Known rows, with every way that one mark hangs from another
{Q_478 Q_553 {Q_991 Q_290}}: [ 0.29 -1.83  2.06 -1.52 -1.38  4.02 -1.68 -2.57  3.69  1.41 -0.69 -2.25
 -1.75 -0.65 -1.29  1.82]
{Q_291 Q_110 {Q_114 {Q_991 Q_290 Q_369}}}: [ 1.15 -1.05  1.66 -2.37  2.74 -1.25  1.33 -2.27  2.44 -0.33 -1.09 -2.44
 -0.42 -2.60  2.58 -2.13]
{Q_369 {Q_991 {Q_478 Q_553}}}: [ 1.13 -0.48  1.37  1.44 -1.18  1.39 -4.32 -0.03  0.40  0.23 -0.52 -0.91
 -1.60  0.26  0.17 -0.91]
{Q_291 Q_114}: [ 0.82 -2.37  2.74  1.82  1.77  0.79 -2.68 -1.54  1.61 -1.37 -3.73 -1.75
  1.00 -0.09 -0.95 -1.36]
{Q_291 {Q_114 {Q_991 Q_478}}}: [ 1.17 -0.40  1.93  1.80  1.89 -0.40 -1.74 -1.14  2.26 -1.95 -0.51 -0.99
  0.98 -0.07 -0.12 -1.47]
{Q_991 Q_114 Q_369 Q_478}: [-1.57 -1.90  0.50 -1.05  0.74 -1.15 -1.63 -1.69 -0.64  0.86  0.14 -3.83
  3.07  3.60 -1.27 -3.91]
{Q_114 {Q_291 Q_110} {Q_991 Q_290 Q_369 Q_478}}: [-0.15  1.60  0.97 -2.06  0.62 -0.96  1.52  0.49  0.93  0.62  1.39 -2.78
  0.35 -0.83  3.31 -1.65]
{Q_369 {Q_991 Q_114 Q_290 {Q_478 Q_553}}}: [ 0.06 -1.65 -0.30 -1.37 -0.27  1.10 -2.58 -0.98 -0.33  1.16  0.44 -1.15
 -0.83  0.23  0.58 -2.42]
{Q_478 Q_553 {Q_991 {Q_114 {Q_291 Q_110}} Q_290 Q_369}}: [-1.04 -0.74  0.92 -4.11 -0.68  1.87  2.25 -0.87  2.27  2.70 -0.46 -2.55
 -1.82 -1.43  1.52  0.26]
{Q_369 Q_991}: [ 1.52 -0.05  2.15  1.73 -0.14  1.69 -4.39  0.26 -0.79  0.65 -3.40 -0.58
 -0.58 -0.37 -0.57 -1.82]
{Q_114 Q_291 Q_991}: [ 0.69  2.21  3.24  2.34 -0.16  1.59 -1.90  1.39  0.45 -0.09 -2.36 -0.06
 -0.19 -0.72 -0.45 -0.33]
{Q_114 {Q_291 Q_110} {Q_991 Q_290 Q_369}}: [ 0.11  1.53  1.97 -2.11  0.69  0.00  1.49  0.19  0.77  1.20 -0.82 -2.27
 -0.62 -2.13  2.63 -1.23]
{Q_369 {Q_991 Q_290}}: [ 1.22 -0.89  1.22 -0.21  0.19  2.12 -3.17 -0.67 -0.45  1.18 -2.42 -1.31
 -0.25 -0.90  0.18 -1.90]
{Q_369 {Q_991 {Q_114 Q_291} Q_290 Q_478}}: [-0.06  0.16 -0.45 -0.48  0.26  0.78 -1.31  1.64 -1.64  1.01 -0.52 -0.72
  1.01  0.16  1.67 -2.96]
{Q_291 Q_110 {Q_114 {Q_991 Q_290 Q_369 {Q_478 Q_553}}}}: [ 0.70 -1.41  1.05 -2.66  1.82 -1.65  1.44 -2.64  3.51 -0.73  1.50 -2.86
 -1.32 -1.99  3.16 -1.28]
{Q_87 Q_290}: [-1.40 -2.33  3.05  0.31 -0.54  1.18 -5.51 -2.59 -0.16  0.16 -1.34 -1.41
  0.11  0.70 -0.71 -0.78]
{Q_114 {Q_291 Q_110} {Q_991 Q_478}}: [ 1.21  2.30  2.92  1.55 -0.28 -0.99 -1.37  2.15  0.60 -0.91 -0.44 -0.60
 -0.25 -0.76  2.51 -1.14]

Rows
[-0.30  0.68  1.69 -1.67 -0.13  0.54  0.84  0.79  0.68  1.96 -2.06 -1.98
  0.38 -0.21  0.97 -1.16] => {Q_478 {Q_991 {Q_114 {Q_291 Q_110}} Q_369}}
[-0.89  1.52  0.46 -1.31  0.62  0.44  1.12  0.06  0.91  0.73  1.51 -2.89
  1.47  0.41  1.03 -1.27] => {Q_114 Q_291 {Q_991 Q_290 Q_369 Q_478}}
[ 0.15 -0.70  1.26  0.05  1.47 -0.19 -0.18 -2.34  3.04 -0.92  0.84 -2.28
 -0.37 -0.23  0.03 -0.74] => {Q_291 {Q_114 {Q_991 Q_369 {Q_478 Q_553}}}}
[ 0.32 -0.18  0.14 -1.43 -0.58  0.19 -1.01  1.42 -0.60  1.08 -0.06 -0.50
 -1.85 -1.30  3.43 -2.06] => {Q_369 {Q_991 {Q_114 {Q_291 Q_110}} Q_290 {Q_478 Q_553}}}
[ 0.03 -1.52  1.18 -2.04  0.08  2.24 -1.24 -1.80  1.38  1.63 -1.39 -1.83
  1.12  0.49 -1.34 -1.17] => {Q_478 {Q_991 Q_114 Q_290}}
[ 0.27  1.34  2.30  0.29  0.35  1.97 -0.78  0.50  0.78  0.42 -1.45 -0.87
  0.01 -1.21  0.13 -0.38] => {Q_114 Q_291 {Q_991 Q_290}}
[-1.57 -3.00  0.45 -2.65 -0.06  1.02 -0.88 -3.34  1.98  1.08  1.83 -5.07
  0.61  1.89 -0.36 -1.08] => {Q_991 Q_290 Q_369 {Q_478 Q_553}}
[-0.12 -0.43  3.09  0.69  0.14 -0.51 -1.80  1.31 -1.18  0.24 -3.90 -0.74
  0.38  0.03  0.85 -2.58] => {Q_991 {Q_114 {Q_291 Q_110}}}
[ 0.46 -0.83  0.69  0.52 -0.77  0.53 -3.80 -0.06 -0.76  0.65 -0.58 -0.31
 -0.97  0.68 -0.06 -2.35] => {Q_369 {Q_991 Q_114 {Q_478 Q_553}}}
[ 0.56  0.26  0.00 -1.17  0.22 -0.62 -1.12  1.97 -1.56  0.86 -0.70 -0.70
  0.15 -0.78  3.46 -3.22] => {Q_369 {Q_991 {Q_114 {Q_291 Q_110}} Q_290 Q_478}}
[-0.05 -1.05  0.23 -1.45  2.62 -0.56  0.90 -2.54  2.63 -0.56  1.13 -3.08
  1.65 -0.17  0.68 -2.05] => {Q_291 {Q_114 {Q_991 Q_290 Q_369 Q_478}}}
[-0.25 -1.49  0.35 -1.64  1.86  0.18  0.92 -3.12  3.42 -0.50  1.64 -2.91
 -0.22 -0.61  0.63 -0.84] => {Q_291 {Q_114 {Q_991 Q_290 Q_369 {Q_478 Q_553}}}}
[-1.73 -1.23 -0.03 -3.44  0.90 -1.69  1.48 -0.03 -0.61  1.25  0.61 -3.93
  2.22  1.17  2.58 -3.62] => {Q_991 {Q_114 {Q_291 Q_110}} Q_290 Q_369 Q_478}
[-1.33 -0.12  0.12 -3.08  0.28  2.21  1.87 -0.45  1.02  2.64 -1.13 -2.77
  1.42  0.30 -0.35 -0.92] => {Q_478 {Q_991 {Q_114 Q_291} Q_290 Q_369}}
[ 1.13  1.55  2.93 -0.42  0.27  0.44 -0.25  0.89  0.91  0.23 -1.63 -0.81
 -1.09 -2.45  2.42 -0.79] => {Q_114 {Q_291 Q_110} {Q_991 Q_290}}
[-2.00 -1.78  0.15 -3.75  0.05 -0.84  1.53 -0.78  0.46  1.36  1.26 -3.62
 -0.05  0.61  2.50 -2.23] => {Q_991 {Q_114 {Q_291 Q_110}} Q_290 Q_369 {Q_478 Q_553}}
[-0.93 -1.68  0.20 -3.67  0.59  1.81  0.62 -2.38  1.41  2.65 -0.55 -3.38
  1.58  0.84 -1.12 -1.69] => {Q_478 {Q_991 Q_114 Q_290 Q_369}}
